Each row was made from one walk, in order. Every step used is in the known rows, and no mark comes twice. Write each row's walk.
Known rows:
sumif molab: [ -7  -1  11 -12   4   9   9   1  18   0   2  11 -10  -3   6   0   8  21]
nemugus vidud: [  0  -1   3  -7  10 -11  11  -3  15   1  40  -3  -5  -8  -5  21   8   1]
vigi molab: [-10  -3   4 -28   1   7  -2  -2  12  -4   6   5   1 -11   0  14  -4  15]
vidud nemugus vigi molab repe: [ 10  -4 -14 -14   0 -56  -5   8  -2   3 -21   3  27 -16  -2   3  19  -5]
sumif nemugus vigi: [ 14  -5  -6   5  12 -27   9   1   6 -11 -36 -12  21 -21 -15   6  16  -9]
molab vigi nemugus: [-19  -5  -6   0   4  11   3   0   8 -14   5 -20   0  -9  -5  18   1   3]
repe molab: [ -9  -5   0 -39   8 -13   2  -5  31  -6   1  -9 -12 -11  -6  10  -6   9]
sumif nemugus vidud: [ 21  -1  -2   6  15 -12   8   1  10  -3  22  -5   9 -17 -16  23   9  -6]
vidud nemugus sumif molab: [ 16  -9  16   8   8 -11  -6   7  -9   9  -2   5  11   0  10  -3   5   0]
nemugus vigi: [ -6  -4  -1  -8   6 -27  13  -2   9  -7 -19  -9   5 -13  -3   3  13  -2]
vigi nemugus: [ -3  -3  -4  -3   9  -8  12  -6  10   0   5 -10   5  -7  -4  19   2   4]
repe molab vigi: [-26  -7  -1 -36   3   4  -7   0  31 -20   0 -19 -15 -13 -10   9  -8   7]
vidud nemugus vigi molab tuzo: [  9  -4  -8   0   5 -13  10   1 -14  -5 -19   4  26 -21  -8  -1  17  -6]
nemugus vigi molab: [ -5  -7   1 -19   4 -12   3   0   4  -4 -21   2  14 -13  -6   8   9   1]
sumif nemugus vigi molab: [ 15  -7  -4  -6  10 -11  -1   3   2  -8 -38   0  29 -22 -20  11  12  -5]
vidud nemugus vigi molab: [  3  -7  -3 -12   6 -26  -7   6 -10  -1 -12  -3  19 -18  -3   8   9 -11]
tuzo molab vidud: [ -7  -3  -2  -6  -4   6  -4 -11   7  -6  -5 -18 -16 -13  -1  10  -3  15]
tuzo molab repe: [  0   0  -5 -16  -2 -27   6  -7  20   4 -21  -6  -3  -4  24   1   7  19]

Which walk is each row?
[ -3 -14   2  14   7   7  -2   0   0  -8  -9 -20  16  -1  -7  14  -3  -4]
molab vigi nemugus sumif
[ 10 -10  12   8  -2  13  -4  -2   3  -1  -2   5   2  -3 -18   0   4  15]
nemugus sumif molab vidud
[ 18 -11  13  17  12   8   8   0   2  12 -10   6  17   8  -3   5   6   9]
vigi nemugus sumif molab
[ -1   0   0 -17   0  21  16  -8   7  -7  -2  14   6 -13  -5   6   4  20]
vigi molab tuzo
[  4  -8 -10  10   1 -28 -10  -3 -15  -3 -23 -27   3 -21  -5   5  11 -10]
tuzo molab vidud nemugus vigi
[ -5  -8  -6 -11  17   4   0   2  24  -7  27 -20  -1  -9 -25  28   1  -9]
repe molab vigi nemugus vidud
[ -5  -2 -10  -4  -4 -21 -10  -2  -3  -8  22 -15  -6 -23 -15  15   1  -1]
molab vidud nemugus
[ 15  -8 -12   1   2  -7  -8   0  -3 -13 -30  -5  24 -29 -42  15  11  -3]
sumif nemugus vigi molab vidud
[ 26  -7   9  28  11  23  26  -5  -2   9 -18  13  24   5  -8  -4  13  14]
vigi nemugus sumif molab tuzo
[ 12 -13   1   0  -3  -9 -25   1 -17   1   7  -5  16 -16 -19  16  -7  -5]
vigi molab vidud nemugus sumif
[  3  -3  -4  -7   3   5  21  -5   1  -8 -27   9  20 -16 -11  -2  16   7]
nemugus vigi molab tuzo
[ 25  -8   3  13   6 -21  10   2   9  16 -20  12  26   8  -1  -1  15  13]
vigi nemugus sumif molab repe
[  0 -12  15  11   4   7 -16  13  -8  -5  -3  -5   5  -1   8  -4   3  -1]
vidud nemugus sumif molab vigi
[-17  -9  -6 -22   9   7  -3  -1  24 -13  -2 -23  -4 -11 -18  18  -6   2]
repe molab vigi nemugus
[ 18  -5  14  13   5  22  22  -4   4   2 -16  17  13   2   1 -12  12  19]
nemugus sumif molab tuzo
[ -7  -5  -5  12  12   9   6   3   8  -8  35 -18   2  -7 -16  28   9  -7]
molab vigi nemugus vidud
